What can hang from each mark:
nezotu: dosol
neseg: dadapif
zudov: regaf
suzoz: neseg regaf
tamiv: mapo nezotu tenu zudov
dadapif: dosol
tenu: dosol tamiv
dosol: moke nezotu sazi
moke: tamiv
sazi: dosol neseg
mapo: regaf

Each row was made from one small tree. The marks that hang from a mark follow it in brackets, in alphabetical order. Every link used is in the known rows. Write each row's tree.
In the rows, 128 means zero.
Known rows:
nezotu[dosol[sazi[neseg[dadapif]]]]: [174 143 157 141 136 122 115 125 128 151 131 100 126 177 140 103 115  89
 137 115 112 131 132  96 178 175 131 143  97 140 128 136]
sazi[dosol[moke] neseg[dadapif]]: [166  39 147 126 170 129 133 142 104 143 112 111 112 153 117 109 137 136
 112  49 133 128 168 109 127 147 127 152 111 147 135 139]
nezotu[dosol[moke[tamiv[mapo]] sazi]]: [ 97 138 143 143  90 118 148 101 131 142  91 149 137 149 123 151  86 101
 126 161 128 160 105  96 133 166 124 127  90 120 133 148]
neseg[dadapif[dosol[moke sazi]]]: [130  44 162 116 123 132 135  94 156 138 133 121 119 135 125 171 152  78
 144 209 128 127 125 134 109  95 135 140 152 137 134 161]
neseg[dadapif]: [163 165 137 126 164 127 139 153 132 128 123 100 117 144 125 106 136 116
 130 150 124 118 131 167 111 106 128 133 140 149 143 137]
tenu[dosol]: [174 189 101 119 160 143 138 151 129 117 133 128 126 121 125 132 124 156
 114 119 126 110 138 147 128 127 117 123 183 139 110 143]
moke[tamiv[mapo[regaf] nezotu zudov]]: [ 57 124 145 136  55 125 125 120 115 118 142 124 118 128 148 104 106 190
 184  98 148 124  85 163 141 110 130 104 133 120 116  95]
sazi[dosol[moke[tamiv]] neseg[dadapif]]: [142  45 142 122 157 128 148 150  99 142 102 140 113 127 113 167 124 126
 103  51 151 133 174 105  79 159 125 154  93 138 135 145]
sazi[dosol[nezotu] neseg[dadapif]]: [179  98 111 130 177 129 136 155 103 141 137 118 128 129 124  68 154 127
 103  59 107 122 161 127 160 175 139 158 122 156 136  94]
suzoz[neseg[dadapif[dosol[moke]]] regaf]: [110  46 132  97 144 131 147  93 142 131 111 127 109 108 117 232 161  79
 171 194 127 133 163 160  80  50 117 124 148 149 145 145]
moke[tamiv[mapo tenu zudov]]: [129 144 124 149  80 126 116 142 110  96 101 134 143 110 144 142 104 156
 100 132 133 133  92 137 122 104 125 113 126 100 141 131]
tenu[dosol[moke nezotu] tamiv[mapo]]: [149  96 131 125 113 130 163 130 126 110 122 124 151  89 113 178 116 185
 127 143 115 140 151 136 119  67 133 124 191 129 132 100]
suzoz[regaf]: [108 137 104 120 184 138 128 137 139 128 117 103 123 126 111 123 144 116
 143 190 117 124 138 160 113 126 120 104 156 141 145 122]
tamiv[nezotu tenu zudov[regaf]]: [116 158 129 137 138 116  75 133 116  96 151 112 125 164 155  64 148 179
 119 110 112 108  73 138 144 107 137 118 152 111 124 120]
nezotu[dosol[sazi[neseg]]]: [160 181 129 143 135 130 102 125 134 149 136 112 134 158 136  76 118  96
 124 109 117 130 135  88 195 182 128 128  96 131 119 128]
moke[tamiv]: [127 207 108 121 149 134 140 164 131 126 121 145 126 102 118 132 130 118
 110 147 144 125 137 156  88 129 121 121 112 129 134 140]
zudov[regaf]: [141 219 116 128 169 122 107 151 125 123 125 117 120 143 130  59 158 138
 108 161 110 122 112 144 106 117 130 121 124 135 132 147]
dadapif[dosol[moke[tamiv] nezotu sazi]]: [ 99  69 106 109 110 130 148 102 151 136 144 172 142  73 114 189 149  78
 113 215 128 136 124 127  77 121 140 142 138 122 126 129]
nezotu[dosol[moke]]: [156 177 108 129 158 118 133 125 139 135 107 133 131 157 117 119 103 116
 134 122 124 134 106 121 108 136 115 130 120 135 130 144]
moke[tamiv[zudov[regaf]]]: [111 198 130 127 116 117 121 168 112 119 120 136 125 120 140 120 134 153
 123 155 131 132  85 153  69 109 133 126 110 121 134 140]
nezotu[dosol[moke[tamiv[zudov]] sazi]]: [ 96 138 149 134  78 118 147 117 133 141 114 136 138 138 135 181  88 115
 145 153 136 145  78 105 101 152 126 137 102 115 129 127]
nezotu[dosol]: [160 252  95 137 156 126 123 147 134 133 127 131 134 157 126  81 119 118
 134 124 120 123 105 146 150 145 116 124 117 138 124 131]
neseg[dadapif[dosol[moke nezotu sazi]]]: [141  32 135 112 128 124 147  91 155 138 143 134 134 115 124 154 153  76
 128 216 108 133 120 138 100 105 146 151 169 143 138 128]
dadapif[dosol[moke nezotu sazi]]: [121  67 109 113 126 130 135  89 161 133 150 144 140  96 118 127 162  91
 113 207 115 131 122 126 117 117 143 140 158 131 125 118]
moke[tamiv[mapo[regaf]]]: [ 97 166 113 137 103 130 139 120 120 130 116 138 121 113 133 133 111 151
 144 149 138 139 123 146 105 118 120 102 116 126 127 131]
dadapif[dosol[moke[tamiv]]]: [123 108 106 108 127 132 134 132 145 127 126 174 128  92 110 189 144 100
 132 176 156 127 132 150  53  86 121 128 127 122 126 159]
dosol[moke[tamiv[mapo]] nezotu sazi]: [ 92  67 131 129 102 124 160  98 134 129 107 141 142  98 117 137 117 109
  85 190 122 158 128 111  99 141 142 135 112 123 147 119]
sazi[neseg[dadapif]]: [181 112 146 127 161 131 117 157 123 131 126  94 116 142 130  96 136 119
 119  95 130 118 164 132 129 115 132 136 121 144 141 139]
moke[tamiv[mapo[regaf] tenu]]: [117 140  99 149 111 130 117 112 116 114 111 141 131 110 143 159 106 161
 119 151 130 136 115 122 100 111 115  96 131 107 127 150]

Write each row's tree:
[168 111 132 133 173 136 124 161 101 140 128 114 112 155 125  77 147 135
 109  46 125 117 167 126 169 164 129 144 113 148 129 125]	sazi[dosol neseg[dadapif]]
[124 155 137 132 138 122 133  99 145 145 117 120 132 161 124 126 105 102
 128 150 117 139 106  96 142 153 123 131 121 130 127 139]	nezotu[dosol[moke sazi]]
[153  68 174 122 120 144 132 122 138 133 146 104 134  97 122 200 121 159
 134 110 133 125 191  75 137  94 128 124 162 119 116 131]	tenu[dosol[moke sazi[neseg]] tamiv]
[159  63 171 133 133 119 127 107 129 151 114  97 126 176 131 135 102  86
 141 110 120 141 138  77 138 155 131 151 105 139 135 148]	nezotu[dosol[moke sazi[neseg[dadapif]]]]
[118 135 125 107 170 130 153 122 130 129 108  96 108 119 123 180 147  96
 148 170 116 129 167 164 110  90 116 117 134 155 150 123]	suzoz[neseg[dadapif] regaf]
[169 126  71 126 120 128 139 149 108  95 133 149 156  73 141 209 107 173
  92 126 122 121  99 129  81 124 128 136 190 114 117 112]	moke[tamiv[tenu[dosol[nezotu]] zudov]]
[127  82 115 124 156 135 135 150 103 140 114 154 120 111 109 141 130 141
  98  46 153 130 177  96 104 171 120 142  86 127 125 138]	sazi[dosol[moke[tamiv]] neseg]
[149  18 186 124 142 128 126 111 137 144 119  86 116 142 129 133 128  98
 111 133 130 134 168  86 117 119 138 147 117 140 143 151]	dosol[moke sazi[neseg[dadapif]]]
[ 84 119 106 143 105 127 107 100 118 107 134 139 122 122 143 130 113 170
 142 100 136 126 111 131 135 130 120  96 146 108 117 131]	moke[tamiv[mapo[regaf] nezotu tenu]]
[147 119 120 129 145 134 115 124 138 136 150 112 138 107 129  64 150 108
  94 127 106 125 159 101 163 158 146 137 125 132 132  99]	dosol[nezotu sazi[neseg]]
[ 65 162 151 136  77 113 110 145 107 105 125 136 121 156 146  65 132 178
 142 122 133 130  77 164 135 118 143 119 109 116 129 120]	moke[tamiv[mapo nezotu zudov[regaf]]]
[110 171 156 123 119 146 137 130 147 121 179 112 129 120 127 144 142 172
 159 119 123 106 151 147 198 113 130 110 201 120 102 104]	tenu[dosol[sazi] tamiv[nezotu]]
[105 160 125 129 122 119 148 110 139 148 111 150 134 137 120 173  97  91
 126 161 131 144 109 100  97 171 119 134  90 119 131 149]	nezotu[dosol[moke[tamiv] sazi]]
[126 111 135 129 115 123 126 116 134 151 114 140 133 133 124 165  95  93
 118 112 139 145 143  66 111 176 122 137  71 119 127 147]	nezotu[dosol[moke[tamiv] sazi[neseg]]]
[ 98  96 135 107 135 138 139  85 149 141 135 118 112 109 131 208 175  61
 174 233 108 126 159 159 151  96 126 115 140 143 133 135]	suzoz[neseg[dadapif[dosol[sazi]]] regaf]
[156 132  82 131 174 134 121 152 108 137 144 137 134 113 118  41 154 140
  84  45 114 118 164 121 176 183 135 143 120 141 122  89]	sazi[dosol[nezotu] neseg]
[149 122 131 126 119 146  91 121 151 138 161 134 129 117 134  99 168  89
 130 153 129 113 155 119 180 133 136 125 124 125 114 143]	dadapif[dosol[sazi[neseg]]]
[146 103 141 136 130 124 113 106 140 148 121 114 132 156 128 107 108 101
 122 102 123 139 141  65 151 164 125 138  99 128 124 137]	nezotu[dosol[moke sazi[neseg]]]
[134  35 136 122 140 127 127 108 143 140 134 108 136 106 122  95 136 107
  87 129 115 136 165  78 124 148 145 144 123 131 138 109]	dosol[moke nezotu sazi[neseg]]
[119  43 137 116  98 140 113 110 147 137 139 157 127  91 121 177 145  85
 122 157 152 131 162  92  96 123 132 134 103 115 117 160]	dadapif[dosol[moke[tamiv] sazi[neseg]]]
[ 66 142 124 132 101 127 129 114 121 125 138 139 112 129 133 102 118 168
 166 102 144 128 116 157 137 126 123 101 125 124 116 116]	moke[tamiv[mapo[regaf] nezotu]]
[138 132 107 148 114 114 125 114 117 114  77 157 146 145 124 176  78 123
 100 134 127 152 102  97  98 135 113 122 108 106 137 163]	nezotu[dosol[moke[tamiv[mapo tenu]]]]
[ 80 170 186 143  71 131 119 146 126 104 152  97 132 136 133  69 138 188
 185 103 133 119 111 182 207  60 135 101 154 112 135  72]	tenu[tamiv[mapo nezotu zudov]]
[118 214 127 135 110 119 112 144 129 122 151 117 129 178 142  55 112 153
 170  74 128 109  66 160 187 146 126 123 143 127 114  89]	tamiv[nezotu[dosol] zudov]
[123 225 167 135 108 123 113 164 122 117 140  99 132 122 140 111 154 180
 161 165 117 124 100 162 113  53 136 110 131 119 138 110]	tenu[tamiv[zudov[regaf]]]
[ 63  98 137 121 109 127 145 140 107 126 138 148 115 135 121 118 123 179
 134  34 157 119 106 145 122 154 127 138 124 119 117 102]	sazi[dosol[moke[tamiv[nezotu zudov]]]]
[139 167 108 136 117 127 117 153 122 103 121 132 139  98 141 168 117 146
 105 131 140 121 100 139  94 108 123 121 130 104 131 133]	moke[tamiv[tenu zudov]]
[147 146  85 119 155 135 120 143 122  95 142 157 129 111 130 178 109 165
 106  92 139 105 135 135 119 138 115 122 188 113 101 146]	moke[tamiv[nezotu tenu[dosol]]]
[121 166 125 159  91 116  89 118 113  98 130 115 141 187 153  65  96 166
 151  81 111 122  59 137 223 134 127 114 148 109 122 101]	tamiv[mapo nezotu[dosol] tenu zudov]
[ 71 148 153 135  71 126 125 148 117 106 129 126 127 138 136  86 113 166
 151 103 148 124  95 174 163 113 136 117 123 118 132 104]	moke[tamiv[mapo nezotu zudov]]
[154  58  94 125 172 130 130 133 111 139 128 136 133 112 110  75 144 144
  77  50 119 130 168  98 143 167 133 151 121 141 126  96]	sazi[dosol[moke nezotu] neseg]
[164 190 119 109 131 134 134 125 136 126 136 138 112 106 134 151 179  86
 149 147 132 114 153 176 135  63 123 132 128 146 126 143]	suzoz[neseg[dadapif[dosol]]]
[107 235  98 126 137 119 129 150 127 129 139 158 127 159 121 104 110 119
 154  85 138 119 104 156 137 170 118 124 112 126 114 121]	moke[tamiv[nezotu[dosol]]]
